Each row was made from one small tree. Brackets hold a mark, then the marks that hang from it, in alphabetical order. Every link used is in the known rows. Write each row's tree.
Known rows
[Q [H V]]: [  1   7   1  13   2 -16   2  11  -5   4   4  -5  -3   6   6  18   3  13
  -2 -15   8   8  -7  15   0   5  -3  -5   8 -20   5  17 -11  -7  -4 -10
  -4  -3   2  11   3   4   8 -12   8  -6  -1 -10]
[Q [H [V S]]]: [  2   7   4  12   1 -11   4   7  -4  -2   3  -4  -2  13   4  18  -2   4
   1 -11   0   7  -7  15   3   5  -1  -3   1 -16   5  12 -10  -7  -8  -3
  -4  -7   6  12   7   2   7 -10   7  -4   1 -11]
[X [E [V F]]]: [ -3  10  -6  -3   6 -13  -8  -1   1   4 -17   5   4  -4   0 -14  -3   6
  -3  -1  13 -12  -8 -10  -9   5   5  13  -2   5  -1   0  -6  -1   1   9
   2  -7  -2   0   9   3   5 -25  -3   5   2   5]
[V [E X] [S [Q H]]]: [ -1 -11 -22  -6  -7  17   5  -3   5  -9  -4   9   4  14 -10   0  -1 -16
  -7  -8 -20   1  11   2  18   2  12   8 -17  -4  -2   0  11  -4   2  12
   4 -15  10   7   2   0   9   3   3  -1   4  -5]
[P S]: [ 10  -6  -5 -10  -5 -15   0   5  -3  17   1  -8  -7 -15   5  -7   4  13
   9   7   7   0  -2  16  -6  -2  -7   4   4  -8   1  -4 -10  -4  -7 -13
   1   9  -5   9   3  -2  -9  -1   1  -1  -1   0]
[P [S [Q H]]]: [  5 -13 -14   2  -3  -7   2   7   1  13   9  -5  -5 -21   4  -1  10  11
  15  13  11   1   0   3   3  -2  -8  10   7 -16   3   2   3   0   1 -15
  -2   8  -6  13   6   4  -4  -2   4  -4   5  -4]
[Q H]: [  4   2 -10  13   2 -17   7  13   0   3   5   4  -8   1   6   7   2  18
   3 -14   8   8   8  15  -3  11  -4  -4   9 -23   9  10 -11  -8  -1 -11
  -4   2   3   7   4   3  13 -12   4  -4   0  -9]
[E [V F [S P]] X]: [ -1 -15   6 -16   5  19  -4  -6  -9  -7 -41  13   3  -9  -5 -16  15 -13
   3  -9   0 -10   4  -6   5  -8  -9  -7  -7   6   5  -8  15 -11   4   8
  -1   5  10  11   7   4   1  -6  -3   0  -2  -2]
[D [Q H] U]: [ 14 -13  -8  13  -5 -16   7  11   2  -2   2   4   0 -12   3  10   8  27
  -5  -8 -14   4   9  13  -6   3  -7  -6   9 -26  18   0   0  -9  -9 -14
 -16 -13  -4  -2   4  -7   5 -16  -1  -3  -9   8]
[V [S Q]]: [ -1  -8 -10  -8   1   2   6  -3   4  -8   4   0  -1  12  -4  -4 -10  -2
   8   8  -1   2   2  -3  -3  -8  -2   8  -3   7  -2 -10  -1   1   1   5
   1  -6   4  -3  17 -10   0   3   0   1   1  -5]
[D [Q [H V]] U]: [ 12  -9  -1  13  -5 -14   4  10   0  -1   2  -3   3  -7   4  18   9  23
  -8  -9 -14   3  -1  13  -5  -1  -8  -7   9 -24  14   6   1  -7 -12 -14
 -14 -17  -5   2   3  -7   0 -17   2  -3 -10   7]
[H Q [V F S]]: [ -4  15  -1   5  -5 -10   1  -6  -1  -3  -9 -18   2  20  -1  25 -13 -16
   1   3   3  -3  -2   1  -4   8  -7  -2   0  14 -10 -13 -14   8  -6   9
   4 -15  -3   1   1  -8 -11   0   4   6   4   5]
[V E F]: [  1  11 -21   1  -7  18  -2   3   4   4   0   5   0  13  -4  -1 -10 -16
  -8  -7  -6   1  10   1 -12   7  12  -4  -3   3   0   6 -13  15   0   2
   7  -5   2  -1 -24  -3   2   1  -3   7  -2  10]
[X [E [V S]]]: [ -1   7  -2  -7   5 -19  -5  -3   3   0 -18   4   6   2   0 -14  -5   8
  -1  -2   7  -9  -9  -3  -3   2   9  17  -8   6  -2  -5  -5  -9  -3  14
   0 -11   3   2  20   1   5 -24  -2   3   3   1]
[T [S [V E F]]]: [ -5  10  29  -4   0  -5   0  -6  -4  -1  11   7  -3 -11   5 -14  -9  -5
  -7   4  -1   0   5   0  -1   5   2  -7  14  12  -4  -3   0   6  -6   7
   7   7   0 -27 -18   6   6  13  -7   3  -3   3]
[S P]: [ 10  -9  -2  -5   5  -7   1   6   3   6  -5   1  -6   1   6  -8  10  21
   2  -6  10   4   1   6  -5   0  -5 -10  -9   2   6   1  -9  -5  13  -9
  -6  23  -5   1   9  -3   1   3   1  -6  -1  -3]
[V S]: [  4  -1  -3  -9  -1  -4   6  -1   2  -5  -1   1  -3  17  -2  -3 -12   1
   4  -1  -7   4   3  11  -5  -2  -1   1  -6   5   0 -10 -13  -6  -6   4
   1  -3   7   0  14  -9   1   1   0   3  -2  -3]
[H Q [V E S]]: [ -3  15  -7   2  -9 -18   1  -7   5   1  -5 -19   8  25   1  23 -12  -8
  -9  -7  -2   2   2  12   6   9  12   2 -12   9 -12 -10 -12  -2  -3  10
   7 -19  -4   5   0  -7 -11   2   7   1   3   4]
[S V]: [ -5   9  17  -6   7 -17   0   0  -6   3  13  -1  -6 -11  -1 -13   1  20
   1  -9   1   4   0   6  -9  -5   2   0  16  -1  -2  -5  -2  -8  -4  -9
   3   7  -2 -10  -1   3  -3   6  -6   0  -7  -4]
[D [Q [H V]]]: [  7   6  -2  14  -1 -17   3   6   0   2   1  -2   0  -3   4  12   4  18
  -1   2   3   1  -1   8  -6  -2  -3  -7   5 -19 -11  16   2 -13  -4 -11
  -9  -5  -3   1   0   1   1 -12   5  -6 -11  10]
[T [S P]]: [  6  -8  23  -5   3 -14   5   0  -1   2  -2   5  -6  -8  12 -11   0  14
  -3   6  14   2   2   6   0   4  -9 -13   2  11   2  -1  -5  -1   5   1
  -2  22  -4 -20   5   0   9   9   0  -4  -2  -3]
[D Q U]: [ 15 -12  -7  -1  -6 -16   4   6   5   1  -2   0   1 -10   1   1   4  29
  -7  -6 -14   0   5  10 -14  -5  -6  -5   9 -11  12  -7  -2  -5  -8 -12
 -11 -13  -7  -8   5 -13  -3 -10  -3   0 -14  12]
[T [S P Q V]]: [ -6  -9  32  -4   9  -8   1  -6  -2  -3  11   6  -3 -24   7 -16   5  10
   1  14  13   0   0 -12   7  -4  -7  -5  10  15  -2  -3  15   1   8   2
  -1  24  -7 -28   2   6   5  18  -4  -6   1  -5]
[S P V]: [  1  -3  23  -5  11  -7  -5   0  -4   3   7   1  -6 -15   3 -15  15  21
   3  -5   1   4   0   2  -1  -4  -1  -9   0   4   3  -3   4 -12   9 -11
  -5  26  -6  -6   2   5  -4  14  -6  -5  -2  -5]
[X [E V]]: [ -2  10  -4  -5   6 -24  -6   0   1   6 -17   3   4  -5   2 -16   0  18
  -4  -5  15  -9  -9  -3  -7   3   8  16  -3   1  -2  -1  -7  -8   2   7
   0  -7  -3   1  16   4   5 -27  -1   0   0   2]
[H Q [V E F]]: [ -4  20 -13   8  -8 -10  -1  -4   3   5  -5 -17   4  15   1  25  -8 -10
 -11  -7   6  -2   1   3  -4  13   7  -3  -2   7 -10  -2 -13  11   0   3
   8 -15  -8   3 -16  -5 -10   0   5   5   3  10]
[T S]: [  1   1  19  -6  -1 -23   6  -1  -2   2   2   4  -6  -6  10 -10 -10  14
  -4   3  13   1   2   9  -6   3  -7  -8  14   7  -2  -2 -11   1  -5   2
   4   8  -1 -22   2  -1   9   2   0   0  -4  -3]
[H Q [V S]]: [ -2  13   1   2  -4 -27   4  -6   0  -1  -6 -20   3  19   3  22 -10   1
  -1  -2   6   1  -3  10   0   6  -2   2  -2   9 -11 -14 -14  -3  -5   6
   4 -14  -4   3  10  -9 -12  -1   7   2   2   0]
[D [Q H]]: [  9   0 -10  14   0 -17   6   8   2   1   2   5  -4  -7   3   5   5  21
   3   3   2   0   9   8  -7   2  -4  -4   5 -20  -8  11   3 -15  -2 -13
 -10  -3  -2  -1   1   1   7 -11   2  -5  -8  11]
[T [S Q]]: [ -4  -6  11  -5   1 -16   7  -3   2   0   7   4  -4 -11   7 -11  -7  12
  -2  12  18  -1   2  -6  -1  -3  -9  -2  15  10  -3  -2   2   8   2   3
   5   7  -5 -25   6  -1   8   6   0  -2  -2  -2]

Which tree is each row?
[-14   6  -3   0   5  17  -5  -5   1  -1  19   3   2 -12 -10 -12   0  -8
   0   6  -3   0   4 -23  -2  -7   9   7  11   6  -5  -1  17  13   6  -1
   7   1  -4 -12 -18   5  -5  13  -8   3   0   5]
[S Q [V E F]]
[ -5  -9   0  -2   8  21  -6  -6   0  -6 -22  10   5  -5   0 -13   2 -13
  12  10  14  -5   3 -15  -5  -9  -1   0  -4   8   4  -7  13   1  10   4
  -3   8   3   5   5  -2  -5  -3  -4   1   3   2]
[E [V F [S P Q]]]
[ 11  -8  -4  13  -7 -10   3   9   2  -1   1  -2   6  -5   4  17   7  20
 -12 -11 -19   3   0  14  -2   1  -1  -6   4 -23  13   6   1  -6 -12 -11
 -13 -19  -4   2  -2  -6   1 -16   3  -3 -10   9]
[D [Q [H [V E]]] U]
[ -1  12   4  -7  -7   1  -2  -4   0   0  -1 -12   9  28  -1  12 -10  -7
 -12  -8  -9   3 -15  13  -1  -6  13  -1 -12   7  -7   6 -11  -1  -8   7
   5 -14   4   6  -2  -6  -9   1   5   1  -5  -2]
[H [V E S]]
[  1 -11  -8  -2   3  34   1  -4   5 -11  -2   7  -1  12  -7  -1  -5 -25
  12  18  -5  -3   3 -20  -2  -4 -11  -2 -13  17   4  -9   4  14   9   9
  -3   8   4  -1   6  -9   1  10  -3   5   6   2]
[V F [S P Q]]
[ -4  -3 -11  -2  -1  26   5  -4   4 -11   2   4  -1  15  -9   0 -14 -25
  10  15  -6  -3   4 -17  -7  -4  -9   4  -1  13  -1 -10  -2  17  -1  10
   3  -6   6  -3   3 -10   1   4  -4   8   4   3]
[V F [S Q]]
[  6  -8 -11 -10  -8  40  -3  -5   3  -9 -17  11   3  20 -11  -2  -1 -36
  -8  -5 -29  -5  10  -4   9   6   5  -8 -29  14   1  -5   1   5   4  16
   2  -2  12   7 -11  -2   5  11  -2   6   3   5]
[V [E X] F [S P]]
[  2   3  15  -8   0  -2  -1  -4  -3  -1  -6 -14   3  20   2  11  -2   1
  -3  -3  -1   4 -19   9  -1  -9  -1  -6 -10  10  -3   3 -11  -4  -2   2
  -1   1   1   7  12  -7 -10   1   5  -3  -3  -6]
[H [V [S P]]]
[ -1  10   2   5  -2  -4   0  -7   1  -4 -10 -17   2  17   2  25  -7 -15
   2   5   3  -3  -2  -2   0   9  -8  -5  -9  16  -6 -12 -11   7   2   8
   1  -6  -4   5   3  -8 -11   4   5   4   6   4]
[H Q [V F [S P]]]
[  0  -3  41  -5   7 -14   1  -5  -5   0   6   6  -6 -19  10 -16   3  13
  -2   5   8   1   1   2   4   0  -6 -11   9  13   0  -4   3  -5   2   0
  -2  24  -4 -25   0   6   5  16  -4  -4  -2  -4]
[T [S P V]]
[-14   2   3  12  10  10  -1   2  -4  -5  20   7  -4 -19  -5  -3   4  -2
  10   6   4   1   4 -22   1  -2  -6   5  21  -7   3   2  19   8   3  -7
  -1   4   0  -7  -7   8   4   5  -3   1   5  -5]
[S [Q H] [V F]]
[ -1  -6   4  -5   0   5  -4  -2  -4  12  13  -5  -4 -30  -1 -10   9  -1
  15  18   5  -4  -3  -9   0  -8  -8   9  14  -2  -2  -8  10   6  -3 -11
   2  11  -6   1  -5   5 -14  10  -5   1   3   2]
[P [S Q [V F]]]
[  4  -4 -12 -16  -9  10   4  -3   4  -4 -11   6   3  21  -8  -5  -6 -12
 -12 -15 -25   0  10  14   9   3  14   3 -20   4  -5  -6  -3  -8  -5  14
   7 -13  12   5  -1  -4   4   4   0   3  -2   0]
[V [E X] S]
[  0   5  -1  -4   5  -3  -8  -4   2  -1 -20   7   6   2  -1 -13  -3  -4
   1   5   4 -12  -7 -12  -3   4   4  13 -13  11   0  -5  -3  -2   3  14
  -2  -5   2   3  14   2   5 -21  -2   5   5   5]
[X [E [V F [S P]]]]
[ -6   8   5  -4  -1  15  -2  -6  -4  -6  -1 -12   5  20  -5  13  -8 -16
  -1   6   0  -2 -19  -9  -6 -11  -5   0   0  13  -6   2  -4  13  -6   7
   4  -9   2   3   1  -7  -9   1   2   5  -2  -1]
[H [V F [S Q]]]
[ -6  -3 -12   9   4  -7   4   5   1   0   9  -4   0  -2   2   9   5  13
   3  -1  18   4  -6  -7   1  -5  -5   4  10 -12   2  12   6   4   6  -7
  -2  -1  -3   4   8   0   4  -7   7  -5   2  -8]
[S [Q [H V]]]
[  3   0   5 -11  -6   4  -5   0  -7  13   4  -3  -3 -24  -2 -10   9  -5
   3   3 -11  -4   1   6   4  -2   0   3   6  -5  -3  -5   2  -2 -10  -9
   5   7  -2   7 -15   8 -12   9  -5   2  -1   4]
[P [S [V [E X] F]]]
[ -1  10  -4  14  -2 -10   1   9  -2   4   4  -4   0  10   6  17   1   7
  -6 -18   3   8  -4  16   2   8   7  -4   1 -20   4  20  -9  -5  -3  -7
  -1  -7   3  12  -4   5   7 -11   7  -4   0  -7]
[Q [H [V E]]]
[  1  -7 -19   0  -4  45  -2  -5  11 -10   0  10   6  20  -8   0  -9 -38
   1  12 -17  -1  10 -17   4   2  10   0 -26  16   1  -3   6  16  11  13
   1   0   4   2 -10  -5   0  13  -3   6   8   7]
[V E F [S P Q]]
[  0 -12  21   6   4  -8   5   0   1  -3   4   3  -2 -12  13  -1   5   8
  -1  11  19   1  -4  -6  10   2 -11  -8   4   5   3   8   9   4  10   1
  -5  18  -5 -15   7   5  11   6   4  -8   3  -8]
[T [S P [Q [H V]]]]
[  5  -2   7 -14  -5  -7  -5   1  -6  16   5  -4  -4 -24   0 -13  11   7
   2   0  -8  -1   1  13   6  -4   3   6   4  -8  -4  -6   2 -11  -9 -10
   4   7  -3   8  -9   8 -11   8  -4  -2  -2   0]
[P [S [V [E X]]]]
[  6   0 -13  -2  -7  38  -2  -3   7  -7  -5  10   3  24  -6   1 -11 -37
  -3   4 -22  -1  10  -3   1   7  10  -6 -27  15   2  -4  -6  10   4  13
   0   1   8   4 -13  -6   2  12  -3   8   4   8]
[V E F [S P]]
[ -3  -3 -14   8   0  26   6  -1   3 -12   3   8  -4  13  -7   5 -11 -27
  12  14  -6  -1   7 -15  -2   2  -9   3   0   4   4  -5   2  14  -1   9
  -1  -7   9   2   3  -5   7   1  -1   8   7  -1]
[V F [S [Q H]]]
[  8  -5  -9  -6  -4  15   1  -2   9  -3  -2   6   4  24  -2  -3  -7 -13
  -5  -3 -18   4   9  11   6   5  17  -2 -29   9   0  -4  -7  -5   6   9
  -1   1   5   5   0  -5   1  11  -1   0   3   1]
[V E [S P]]
[ -1   8   3  15   0   2   2   7  -6  -3   1  -2  -2  14   2  20  -3  -9
   2  -7  -1   5  -6   7   0   6  -6  -5   3 -13   5  12 -10   0  -8  -1
  -4  -6   7  11   1   1   7  -9   6   0   2  -7]
[Q [H [V F S]]]
[ -6  -5 -15   6   1  -2   2   5   1   0   5  -2   2  -3  -2   8   8   9
  -4  -8  10   2  -5  -5   8  -3  -1   5   5 -13   0  14  11   2   7  -5
   0  -5  -1   7   3   3   5  -6   6  -6   1  -8]
[S [Q [H [V [E X]]]]]
[ -7  10   8  -8   0   8  -5  -2  -6   1   4   5  -2  -7  -9 -13   3  -5
  -9 -14 -15  -2   6  -3  -1   0   7  -3   7   3  -4  -2   5   0  -5   0
   8   1   4  -6 -20   7   0  10  -9   4  -4   3]
[S [V [E X] F]]
[ -6  -7  32  -1   8   3  -1  -7  -2  -5  10   6  -4 -23   5 -14   3  -1
   3  19  12  -3   1 -20   5  -2 -11  -8  11  18   0  -4  15   9   9   4
  -1  23  -5 -29  -3   5   5  19  -6  -2   1  -2]
[T [S P Q [V F]]]
[-13  -2  -1  -9   4   3  -3  -5   0   0  12   3   1 -16 -10 -15  10   9
  -6  -6  -4   0   2 -13   8 -10  10   8   9   0  -8  -1  23  -2   6  -1
   7   0  -3  -9  -7   7  -3  13  -5  -2  -2  -3]
[S Q [V [E X]]]
[ -2  -4  -3  -5  -2  11  -6  -1   0  12  14  -5  -1 -25  -3 -10   6  -7
   9  17  -1  -3   0  -8   2  -7   1  11   7  -2  -4  -5  11   6  -2  -9
   4   7  -6   4 -13   6 -14  12  -4   1   3   5]
[P [S Q [V E F]]]
[  0  12  -5  16  -3   1   0   9  -4   2   4  -2   0  11   3  20  -1  -5
  -5 -14   0   6  -4   9   0  10   4  -6   2 -17   5  19 -10   3  -4  -5
   0  -7   3  12 -10   5   7 -10   6  -1   1  -5]
[Q [H [V E F]]]
[  4  -8 -12   2  -6  -3   0   5   1  14   7  -8   0 -16   3   5   9   4
   8  10   9   1  -5   5   7  -3  -1   9   2 -15   1   7   4   1  -1 -12
   0   3  -5  15  -1   5  -9  -1   5  -5   5  -3]
[P [S [Q [H [V E]]]]]
[ -7  -4  -4   3   7  16  -3  -3  -2  -7 -18  10   4  -4  -1  -9  -3 -15
  13   6  13  -3   5 -11  -5  -6   0   3   4   1   5  -4  11   1   3   4
  -1  -2   6   7   4   0  -1  -9  -2   2   3   0]
[E [V F [S [Q H]]]]
[  0   3  13  -1   6  19  -9  -1  -1   1   6   6  -2  -7  -2 -11  10  -5
  -2  -4 -11   2   6  -6   0   2   8 -10  -8   8   3   0   6   0  10  -3
  -2  20  -3  -5 -18   7  -3  19  -8   0   1   3]
[S P [V E F]]
[ -5   6  -7  -3   6  -3  -7  -6   4  -2 -16   6   8   0  -4 -13  -7  -4
   1   8   7 -13  -8 -17  -4   1   5  19  -7  10  -2  -6   0   1   1  15
   1 -12   2   0  15   1   5 -23  -2   6   4   5]
[X [E [V F [S Q]]]]
[  1 -16  -5  11   8   3   0   5   3  -1   4  -2  -1  -7   5   9  17  13
   5   2  18   4  -7 -11   9  -3  -8  -3  -5  -7   7  14  13   0  20 -11
 -10  17  -7   7  12   3   3   1   8 -11   5 -10]
[S P [Q [H V]]]
[  0  10  -4  15  -2   8   1   6  -2  -3   2   0   1  17   2  21  -6 -14
  -3 -10  -7   5  -2   9   4  10   4  -4  -4 -13   4  15  -9   2  -7   2
  -1 -11   8  13  -7   3   7  -9   6   1   3  -5]
[Q [H [V E F S]]]
[-15   1  -3  -6   3  19  -4  -5  -1  -3  11   5   1 -16 -13 -12   7  -8
  -4  -1  -6  -4   4 -23   5  -8   5   6  10   6  -6  -1  23   9   6   1
   8  -1  -1 -10 -16   8  -2  13  -8   3  -1   3]
[S Q [V [E X] F]]
[ -1  -9 -11   2   2   2   8   0   4  -9   6   4  -3  11  -3   3  -7  -3
   9   5  -2   4   5  -2   3  -1  -3   7  -2  -2   2  -5   1  -2   0   4
  -2  -6   6   2  16  -6   6  -1   2   0   4  -7]
[V [S [Q H]]]
[ -1   9   2 -11  -5  -6  -4  -1  -4   7  -8 -13   5  15  -2   8   4   6
 -20 -21  -3   2 -16  12   1  -7   9  -5  -4   0  -7  12  -8  -2  -4  -1
   7 -10  -1   8  -7   0  -7  -3   5  -2  -8  -2]
[H [V [E X]]]
[  4   1   6  -9  -5  -9  -4   1  -4  16  11  -6  -3 -21   2 -11   6   7
   5   5  -4   2   0  14   2  -3   6   6   6  -7  -3  -5  -2  -7  -8 -12
   4   9  -5   6 -10   6 -14   8  -4  -1  -1   3]
[P [S [V E]]]
